Each row comes from the steps of one path. Every step used is in the known rows, and no mark comes twice. Write the path behind each row, first mark first.
Known rows:
g v t z r u: [ 10 -42 -26  45 -41 -10   1  44   4 -18  37  30  47 -28  48  -1  28  50
 -58   7   4  30  17  45 -12 -27  26   8  30  16   8]
x t u r: [ 17 -27   7  24  38  17  25  49  -6  31 -12 -18 -15  10  19   3  12 -10
   0 -48  -3 -14  11   9 -21  18  31  10  10 -14 -24]
v g: [-54  -7   3  40  12   1  14  20  36  -3  35  35   3  -4 -13 -26  -1  25
 -21   3 -31 -16 -23  -3   6  -4 -35  -7 -43 -18   6]
t z k: [ 33 -14  11 -29 -16 -44  15 -24  30 -10  17   2  14   9  -6 -22 -34  12
 -10   2  29   2   9  11 -10  16  11  16  52 -13   7]
z k m: [ 42  33  52  -1  -1 -15 -14 -40   8   0  -5  40  18   4   0 -18 -20  -2
  57  37   2 -31   0  13   3  11 -22  12   2   4   8]
k x t u r z: [  0 -15   4 -15  12  52  15  32 -26   9 -10 -25 -43  -1 -10  14  10 -15
  38 -29 -11 -27  -2 -29 -14   7   6  24   3 -16 -43]
r u t: [-17   6  -5  23 -13  -1 -20  11 -19  10 -47   6 -13  11  39  -2  49  49
 -51  -3   0 -23   9  -9  32 -18   1 -17  23 -14   8]
u t x k: [ -9  14 -19 -15   6  -5 -26 -12  14  35 -48 -49 -19  18 -37  -1 -11  -2
   9 -11 -13  15   7 -45  -2  -8  -2 -36  -8 -12   2]
m k x t: [-21  34  -6 -32  32   5   0   8   2 -17  21 -14 -21  19  -3  -5 -61 -49
  49  -6 -50 -25   3 -67  22  39 -43 -32 -30  10 -12]
u t v g: [-53 -40 -26  19  32 -15  -4  20  19  32  -8  -1 -20  64  -3   1  24  19
 -37  -7   5   9  -1  15  51 -15   0 -26 -39 -30 -10]
m k z r u t: [ -9  63   0  -4  -1  19 -32 -10 -49 -28 -28   0  24 -21  41  22  18 -10
 -18   9  23  10 -41  -1  48  27  11  -5  11  22  36]
r u t x: [-22   8 -13   8 -15   8 -19   1 -16  18 -64 -28 -18  11  12  18  38  49
 -53 -14   9 -13  -6 -24  -8 -30  12 -25  34 -10  12]
z k x t v: [-12 -12  10 -41   6 -35   6   4  49  10  -2   0  -1  59 -23   0 -33 -51
  55  25 -11 -24   1  -6  12  17   0 -21  12   0 -39]
t z r u: [ 20  -9   4   3 -27  -6   8  23   2 -29   5 -13  18 -28  28   4  23  29
 -57 -17  31 -14  -1  24 -15 -10   9  51  73  21  45]
x t u r z: [ 16 -26   7  13  30  20  23  56 -23  21 -12 -17 -13  -8  12   5  26  -2
  -7 -40  10  -6  -5  17 -13  14  56  31  15 -20 -30]
k x t: [-33  -8  -2 -17  17  30  24  23  20   4   3 -23 -28  15 -22  -4 -22 -41
  47   5 -44 -31  21 -41  10   7 -45 -15 -23  16 -24]
x t v g: [-57 -48 -21  18  46 -23  41  68  61  22  26 -12   0  57  -8   2 -16 -34
 -23 -10 -17   3  -3  22  26   3  11 -11 -32   7 -18]
e k z t u r: [ 59  30  31 -17  16   7  -8 -61 -59   3 -29  -1 -11 -16  -7  14  11  -9
  21 -13  39  32   0   6 -25   8   3  16  -3  -1 -17]
u t: [-21  -9  -7  10  21   3 -13  -5  -8  22 -29  -3 -16  13   2 -15  22  24
 -13   2  -6  -2  24   3  41  -6 -12 -26 -23 -20  -1]
g v t z: [  5 -54 -28  37 -26  -7  17  22  17  -6  59  29  31 -18  23 -16  -2  40
 -40  10  -5  41  36  30 -10 -15   9  -6  -7  -3  -9]
m k z r: [-11  51  11  -8  11  20 -16 -16 -29 -44  10   8  31 -37  19  10 -10 -37
   9  20   6  10 -39   7  23  39  -9   4 -12  34  38]
u r: [ 16 -27  24   5  11  39 -24   6   2  -8  -3  37   8 -24  34 -16  20  15
   6  12  -7 -13  -8  26 -17  -6 -12   3  -2  -3   7]
u t z k x: [ 15  -3 -12 -41  -4 -22 -10 -28  -5  22 -29 -24 -18  40 -13 -10 -12  24
  10 -12  24   7  24 -16  33  10  -1  -8  33 -34 -16]
t v: [-32 -58  -3   7  18 -10  19   7  41  -3  33   7 -14  40   2   1   4 -19
 -28  19  -1  -8  14  23   1  -2  -7  -5 -22  10   7]
z r u t v g: [-37  -6  -2  34   1  -9 -24  54   2  -5 -25  10  19  17  34  21  66  29
 -53  -3  13 -19 -31  41  33 -27  22  10  33  12  25]
k z r: [-19  11  24  15  -9  49   7 -10 -15 -28  -9   7  35 -57   7  20  45 -19
  -9  38  26  13 -28  51  12   9  -5  31  -1  43  35]
x t: [-23 -18  -2  12  32  -8  35  44  35  13   5 -14   9   3  -5 -19 -13 -29
   0   2 -29 -11  20   9  16  11  -4 -12 -17  19  -6]
z t: [-14 -10 -15  19 -33 -30  25 -10  10  28   4  23   0   2 -12  -1  16   0
 -13  -5 -14 -22  34  13  -5 -13 -20 -28 -11 -13   8]
m k z t u: [  2  45 -10   8 -18  -5  16 -38 -52   2   0   5  -7   0   7  25 -10 -22
  -4 -22  18   9 -12 -27   7  39   3 -15 -15 -11  15]
v t: [-12 -29 -25  29  15  -1   5  -3  10  -9  44  19   2   0   8  -8  -1  16
 -15  -9 -21   9  15  30 -12 -34  -8  -5 -34   9   1]
u r z: [ 11 -26  25 -13   4  45 -28  17 -20 -19   0  34  11 -56  23 -11  35  33
  -4  22  16  -8 -38  45   1 -12  25  34   4 -14  -1]
g v t x k m: [ 17 -10 -14  38 -30  11 -15  10  18   5  28  13  27 -19  -2  -3 -18  12
  18  20 -30  34  14 -11 -39 -28  -3 -17 -33  17  -2]
e k: [ 26  21  42 -22  54 -19 -11 -41  -1 -26  11   3 -11 -11 -18 -37 -30  -6
  27  19 -15   7  15 -12 -17   4 -39  -2 -26  16  -6]
m k: [-14  30   5  -7  23 -12 -10 -11   1 -27  31  16  -3  -5  12 -21 -43 -15
   7   5 -30 -15  -5 -31  10  32 -32 -26 -27   3  20]
e k x t: [ 19  29  31 -50  62   0  -2 -20   0 -17   1 -31 -31  11 -35 -23 -48 -43
  70   8 -33  -4  23 -51  -7   7 -52  -8 -29  24 -36]
r u t x k m: [ 14  46  -2   8 -21  14 -35  -3 -18  20 -66 -33 -18  13  11  17  20  32
 -11 -15  -2 -14  -2 -52  -4 -23  -1  -6  26   2  21]

Write each row's path:
[  3  54  12  12 -43  13 -20  11  14 -29 -10  -1  37 -46  10   4  17 -41
  11  34  -1  15 -26  -8  20  26   3  33  20  40  36] -> x k z r u
[ 16  39  -6  18 -53  -9  14 -18   0  19  -6  -4  -5 -14 -19   9   3 -44
  19  -8   5  22   7 -35   4  34   2   9  -4  -7   6] -> x k z t u
[ 20 -26 -33  20 -11 -11   6  20  -4 -22  38  -5  23  -8  31  10  19  32
 -52 -38  22  14   7  46 -21 -41  25  38  40  20  27] -> v t z r u
[ 20  29  46 -17 -12  -2 -13 -23 -20 -21  -2  33  20 -37 -13 -12  10  22
  31  42  29 -16 -35  38  19   2  22  45   7 -10  -4] -> r z k m
[-14  22  20  24 -30  47   1   1 -25 -34 -27   9  38 -55  28  30  64  -1
 -34  35  32   4 -37  44  14   0   7  34  29  43  41] -> k z r u
[ 21  30  39 -45  43  11 -16 -48 -10 -33   9 -11 -39   0 -34 -25 -40 -23
  67  19 -31 -10  19 -50 -20   2 -68  -2 -31  16 -21] -> e k x
[-27 -21 -19  20  -4 -10 -11  19  -4  15 -38  -4 -21  46  40  16  50  37
 -65  -2  15 -13   9   5  36 -22  15 -18  21  -7   3] -> r u t v
[ 20  39  -2  -2 -14  13  -4 -34 -57   2  -9  14  -2  -6  24  28  -2 -18
   1 -27  23  11 -24 -14   3  33  12 -10  -5 -14  13] -> m k z t u r
[ -6   6  25 -26 -15 -28  -8  -9   4 -23   8  31  23 -36 -15 -22   9  22
   4  43  21  -9 -35  41  18   7  37  24  19 -23 -15] -> r z k
[-44 -17 -22  29  -4 -16 -13  32   2  17 -28   8 -13  52  32  12  49  45
 -70 -13   9 -11 -10  -2  41 -23  11 -16  11 -21   2] -> r u t v g
[-13  22 -18 -15  -5  16 -20 -26   0  30 -58 -54 -11   3 -37  14  -2  -9
   9  -1   7  38  -7 -39   6   0   4 -27 -10  -5   5] -> u t x k z
[-16 -11 -24   0 -36 -22  24 -24  14  39 -22 -14  -9   4 -42  23  -1   1
 -15 -19  -5 -15  18  -7 -53 -33 -12 -42   3 -11  11] -> z t x
[ 65  52  64 -14  57  14 -20 -58 -32 -28  -1   2 -18 -11 -13 -25 -30  -5
  62  20 -10  -9  22 -16 -13  -3 -59  26 -40  34   8] -> e k m
[  1   3 -35   2 -10  15  -3 -23  18  -1  17 -36   6  -8 -29  21 -23 -22
   8 -12  -5  48 -17 -12 -49 -29  10  -6 -21  20   8] -> v t x k z
[ 15 -24   4 -11 -25  23 -19  11 -28   5 -12  37  13 -41  18   3  42  31
  -8   6  21  -6 -24  51   2 -21  30  19  10 -23  -4] -> u r z t
[-30 -34 -23  -8 -33 -23  23   8  -5   8  14  14  -6  -2 -17  13  34   9
 -38   8  28  -2  -3  48  20 -19  38  15  -5 -22  -5] -> r z t v
[ 24  37  15  -8  -6  23 -13 -26  24   6 -14 -39 -12 -14 -43   5 -43 -29
  48   4 -23  -4  -3 -60 -56  -6 -30   2 -13  26  26] -> t x k m
[ 32 -28 -27  -9  -2 -43   9 -19  20  -5  48   7  18  20   2  -8 -27  18
 -15 -21  19  24  15  36 -13 -19  24  14  24  -9  -4] -> v t z k
[ 43 -28  -9  29 -30 -12   2   2   8  -1  43  40  41  -6  24 -13 -10  38
  -1  20   8  32  27  31  -7 -15  13   9   3   2 -10] -> g v t z k m
[-15  44   5  -9  11  21  -2 -34 -24 -32  14  10   9 -23  12   3 -27 -30
   4  19   1  17 -27 -20  25  43 -21 -10 -31  15  24] -> m k z
[ 25  15 -20   9   3  11 -13 -21  15   7  20 -28  -2   1 -24  13 -35 -11
  31 -22 -20  19   3 -23 -54 -40  -6  -1 -31  23  15] -> v t x k m
[ -3  10  19 -30  -9 -14   7   5 -14  -4  -4  -5 -12  -8 -28  -1   1  -2
  32   2  15 -20 -27   3   6  19  44  30  28 -33 -46] -> r z k x t u
[ 33 -25  30  35  12  35  -2   3 -34  12  -5  12 -31  -5  28   2  33  26
  -9 -38  11 -24   0   1 -52   8  10  20  15 -34  -6] -> t u r
[ 12 -41 -23   9 -38 -19   3   4  19  -5  49  34  30   5  10 -11 -16  29
  -1  19  -3  33  24  12 -11 -11   9 -11   9 -11 -31] -> g v t z k x
[  8 -14  -9   0   7 -13  32  69  21  -3  -8 -35  27  -6  20   2   4 -12
 -37 -28  11  -3  12  26   7   4  28  33  57  31  18] -> x t z r u
[  7  27   4 -26  33  23  -9  15 -28  -4   7 -14 -33  23  14   7 -44 -37
  54 -40 -32 -25  -4 -65  -5  41 -18 -17 -10 -12 -21] -> m k x t u r
[-26 -45 -28  11 -28 -44  32  -1  27  33  11  17 -11  47  -9  18  15 -18
 -31  -6   3 -13  34  27   2 -18   0 -27  -9  -8   6] -> z t v
[-21 -11 -17  -7  20  11 -16 -20  -2  37 -50 -44 -25  17 -28   9   8  24
 -17 -11   3   5   5 -17 -12 -20   0 -39  -9 -13   3] -> u t x
[ 28 -22  26  24   2  41  -7   9 -51   2  -2  10 -28 -30  22   7  46  42
 -18 -35  29 -17 -22  15 -41   8  42  46  22 -43 -12] -> t u r z
[-57 -34 -16 -10  27  19  32  42  42  11  20 -18 -34  59 -25   8 -20 -48
  26  -3 -33 -23   4 -30  16   1 -33 -14 -37   8 -34] -> k x t v g
[ 16 -19  -8 -28  15 -48  38  27  45  12   1 -25  22  24 -10 -19 -43 -23
  -2 -11  10  11  20  13  11  26  28   9  41   3 -14] -> x t z k
[ -6  11  19 -37   3 -29   5  -2  36   4  -4   4   3  28 -26 -14 -37 -39
  68  26 -22 -27   1 -17  10  21 -13 -22  14  -3 -39] -> z k x t
[-11  10 -22 -23 -50 -24   8  -6   2  11 -11 -14  -2 -38 -51   9   4   2
  -4  -2  10   3 -18  -5 -19 -19  33   6   8 -17   2] -> r z t x k
[-20  36   4 -28  16  12 -15 -23 -11 -33  28   6 -27   8  -4 -12 -53 -31
  47   7 -44 -33  -2 -73   8  32 -60 -28 -32   2   4] -> m k x
[ 29  40  21 -24  10  -9   6 -67 -32  -8 -15   0  -2 -18 -27  -2  -7 -20
  21  19  23  34   7   5  -1   4 -24   1 -22  19  -5] -> e k z t
[ 20 -46 -22  26 -36 -35   4  13  25  -2  51  37  46  -5  23 -18 -11  39
 -23  20   4  41  24  38  -8 -12  25 -10  11  -8 -17] -> g v t z k
